Each row comes from the steps of one path. Every step used is in the known rows, and no mark comes twice. Write the path behind each row, first mark first.
Known rows
bolo, sibaz, bigum, nesa, mipubon: [ 22  15  11   4  -7   1 -35  20  23  -2  37  22  34   2  12 -16  15 -18
  19   0   6  10 -15 -15  18]
bolo, sibaz, mipubon, vobe, bigum, nesa: [ 44  16  12   8   6  12 -31  -6  32  17  13  13   1   7  15 -20  16  13
 -30  -8  28   9   7 -29  -8]
bigum, vobe: [-11   3   5   8   9  10 -11  18   3  15 -10 -13  -9  -5  -6   3   7   8
 -23  -5  -5  -8  15   3 -11]
bolo, sibaz, mipubon, vobe, bigum: [ 41  13  15   7  -3  15 -18 -11  35  18   1   7 -17  16   2 -20   9  22
 -23  -1  29  12   4 -25 -12]
vobe, bolo, sibaz, mipubon: [ 23  -1  13   3 -24  28 -17  -7  14  -6  12   1 -21  21 -13  -2  15  -2
  16  11  18  12   8 -24 -15]
bolo, sibaz, bigum, nesa: [ 29  13  10  14   0   6 -19  21  18 -12  27  19  29  -2  17 -13  13 -18
  14   3  17  18   6  -8  19]
mipubon, sibaz, bigum, nesa: [ 19  17  -3  12  13  -2 -13  25   3   1  17  16  27  -2  21 -18  16 -20
   3   2  18  15  19 -19  17]
nesa, mipubon, sibaz, bigum, vobe: [ -4  17   7   9   8   8 -25  39  14  25   6   1   4   4  -3 -16  18  -6
  -6   6   3   2  12 -20   2]
nesa, mipubon, sibaz, bigum: [  6  14   0   1  -3  -5 -15  21  12  11  15  13  13   9   2 -18  11 -12
  18   8   6   9  -4 -24  13]
sibaz, mipubon: [  3   5  -3   1  -7  11   1 -19  14   1   6  -2 -22  18   1   6   2  -1
  -6  -9  12  -7   6 -17  -7]
bigum, nesa, mipubon, vobe, bolo: [  4   2  -1   0 -20  -6 -40  17   2  29  11  14   2  -8  -4 -16  20   8
 -12  11 -11   5 -20 -31 -11]
mipubon, nesa: [ 10  12   5   4  17 -18   2   5   2  -4  16   3 -10  -7  19   6  -2  -4
 -13  -4 -10  -2  -2  13   7]
bigum, vobe, bolo, sibaz, mipubon: [ 14   2  18  11 -13  38 -28  12  17   9   4 -13 -30  16 -18   0  21   4
  -7   8  13   5  22 -23 -27]
bolo, sibaz, mipubon, vobe: [ 29   5  19  -3 -18  16   0 -12  28  13  10  10 -21  16 -15  -6   8   6
  -8   6  23  11  -1 -28 -15]
bolo, sibaz, bigum: [ 25  12  12  10  -8   8  -7  12  21 -10  14  12  11   6   4 -13   4  -9
  22  10  17  21   4  -4  13]
bolo, sibaz, bigum, vobe, reseva: [ 11  16  16  21  -1  24 -17  29  30  -1  24   3  -8   7   9 -18  29 -19
   4   6  25  -4  21  -5  -5]
reseva, vobe, bolo, sibaz, bigum: [ 28   8   9  26 -22  20 -22  16  37  -9  -3   7  -5   9 -18 -20   5   8
  14  22  27  27   9 -14   2]
mipubon, vobe: [  7   3   3  -1  -7  -5   3   3   8  21  -6   9  -9  -5  -7  -9   2  13
 -17   5   4   5  -4 -12  -6]
bolo, sibaz: [20 -3 18 -2 -5 11 -3  6  7 -8 13  4 13  2 -8 -4  5 -4 14  8  8 10  0  2
  0]
reseva, vobe, bolo: [  2  -3  -2  15 -17  12 -13   2  13   2 -17  -8 -16   3 -21  -7   0  17
 -10  13  10   9   5  -9 -13]
reseva, vobe: [  1   1   2  11  -4   5   1  -5  18   0 -12  -6  -6   5 -17  -4  -7  12
 -17   1  13   1   2   0  -6]
sibaz, mipubon, nesa: [ 13  16   3   6  11  -8   3 -13  16  -4  20   1 -33  13  18  13  -1  -4
 -20 -13   1  -7   4  -4   0]
nesa, mipubon, sibaz, bigum, vobe, bolo: [ -1  15   3  13  -5  14 -41  47   8  28   3   0  -6   4  -9 -20  28  -2
   3  17   1  10  17 -29  -6]
nesa, mipubon, vobe: [ -3   3   4 -11 -14  -9 -11   3  12  30   3  10  -6  -1 -12 -10   4  12
 -10   4  -9  -1 -27 -19  -6]
vobe, bigum, sibaz, mipubon, nesa: [ 20  17   4   3  34  -2 -22 -20  22   5   2 -14 -31  25  37 -10   8  10
 -21   3  -1 -18   8  -7   1]
vobe, bigum, nesa: [ 15  10  -6  13  25  -4 -30   8   2   5   3   3  22  -9  30 -13  10   6
 -23 -12   4  -1   8  -2   5]

Write each row's path
[ 13   8  -4  20  13   4 -18  -3  26   6 -21  -9  -3   2   0 -14  -7  27
 -30  -6  17   2   8   3  -3] -> reseva, vobe, bigum
[ 17  10  -6  23  20   2 -31   2  20   7  -7  -4  13  -6  13 -15   1  21
 -39 -13  19   0  10  -2   1] -> reseva, vobe, bigum, nesa
[  9   9   8  -7  17  -2  -3 -22  14  -1  13 -10 -33  26  21   2   7  -5
  -7   9  -6 -19   0 -10  -3] -> bigum, sibaz, mipubon, nesa
[ 33  13  17   8  -8   8 -16  -1  18 -12  30   4 -31  15   4   4  13  -5
   4  10   6  14   5 -11  -8] -> vobe, bolo, sibaz, mipubon, nesa
[ 16  15  17  18   3  18 -18  31  24   4   7  -1   2   2  -2  -9  13  -2
  -2   5  14  12  19  -2   5] -> bolo, sibaz, bigum, vobe
[ 38  13  10  16 -19   8 -34  28  19   9  15  27  10  -6   7 -27  21  -3
   5  21  17  32   5 -27   4] -> mipubon, vobe, bolo, sibaz, bigum, nesa
[  6  13   2  24   3  19 -26  46   3  19 -10  -2 -12  -1  -3 -18  24  -2
  -4  19  12  19  36 -20  -8] -> mipubon, sibaz, bigum, vobe, bolo
[ -2   7   1  -5 -12  -7 -23   8  14  23  35  19   2  -3  12 -19  30 -14
 -15  -5   4 -20 -24 -28 -11] -> bigum, nesa, mipubon, vobe, reseva
[  7  -6   4  -9 -19  18 -18 -17  14  25 -18  -7 -44  29 -10 -18  19  14
  -3  32   5  -4   3 -43 -23] -> bigum, sibaz, mipubon, vobe, bolo
[  6  16   4  17  15  12 -11  39   9  18  -4  -2  -1  -1   2 -15  15  -5
 -12   7  15  11  31 -13   3] -> mipubon, sibaz, bigum, vobe
[ 24  -2  14  13 -28  32 -17 -10  35  -6   1  -5 -25  24 -30  -4   6  11
  -1  12  30  14   8 -26 -22] -> reseva, vobe, bolo, sibaz, mipubon
[ 27   7  10  13 -20  15 -21  21  18  -9   6  13   1   6  -1 -16  12  -5
  30  22  15  27   9 -12   6] -> vobe, bolo, sibaz, bigum
[ 15  11   2   1  24  -4 -42  20   0  18  16   5  34  -4  21 -23  20   0
 -13  -6   2   3  -3 -19   4] -> vobe, bigum, nesa, mipubon, sibaz
[ 15  14   0  10   6   2  -1  20   8   2   4  11   9   5   7 -19   8 -13
  11  10  19  18  18 -15  14] -> mipubon, sibaz, bigum
[ 21  -7  15  14 -21  21 -18   7  20  -7  -5  -3  -4   5 -30 -10   5  12
   5  21  19  19   3  -8 -13] -> reseva, vobe, bolo, sibaz
[ 23   0  18  -5 -25   4 -43  22   8  23  22  18  16  -7 -10 -19  25   1
   2  18  -4  16 -23 -31 -10] -> bigum, nesa, mipubon, vobe, bolo, sibaz
[ -4   3   1  -5   0  -9 -26   7   1   7  25   7  23  -4   9  -2  12  -8
  -3 -10 -12 -10 -20 -11   4] -> bigum, nesa, mipubon
[ 32  10   7  28 -16  17 -34  22  31  -9  11  12  14   1  -5 -21  14  -1
   5  15  27  24  11 -14   4] -> reseva, vobe, bolo, sibaz, bigum, nesa
[  0  -3   4 -12  -2  15  -3 -28  12   4  -4 -13 -24  33   4  -4   9  -2
   5  13   5 -20   4 -22  -9] -> bigum, sibaz, mipubon
[  0   0   6 -11  -1   0 -11  12  -2  14  13   4  13   5  -9 -10  10  -6
  10   8  -3   3 -12 -19  -2] -> nesa, mipubon, sibaz
[ 27  -3  17  -1 -24  12 -16  14   7  15   0  12  -8  -3 -19 -16  15  13
   5  27   9  27  -3 -18 -14] -> mipubon, vobe, bolo, sibaz
[ 27  16  14   1 -15  -4 -31  21  31  16  29  30  23  -2   5 -24  18  -6
   3   6   8  15 -21 -28  12] -> bolo, sibaz, bigum, nesa, mipubon, vobe
[ 25  13  13   3 -34   4 -36  23  30  19  11  24  -4   7 -13 -26  16   6
  17  27   6  26 -18 -32   2] -> nesa, mipubon, vobe, bolo, sibaz, bigum
[ 11   4  -4   5 -27  11 -12  -8  16  23  -8   4 -42  15 -13  -8  10  15
 -15  10  13   7   4 -36 -23] -> sibaz, mipubon, vobe, bolo
[ -8  18   0  22   3  14 -14  24  24   9  12   1 -21   7  17 -15  25 -16
 -12  -2  17 -16  24  -7  -6] -> sibaz, bigum, vobe, reseva
[  4   3   3  -9   8  -3 -22  19  -9  14  28  10  32  -1   4 -11  20 -15
   2  -1  -4  -1  -9 -22   2] -> bigum, nesa, mipubon, sibaz
[  1  16  -7   7  -3  -9 -29  16  17   4  24  17  22  -1  19 -12  11 -13
   6  -8  -3  -3 -12 -17  18] -> sibaz, bigum, nesa, mipubon
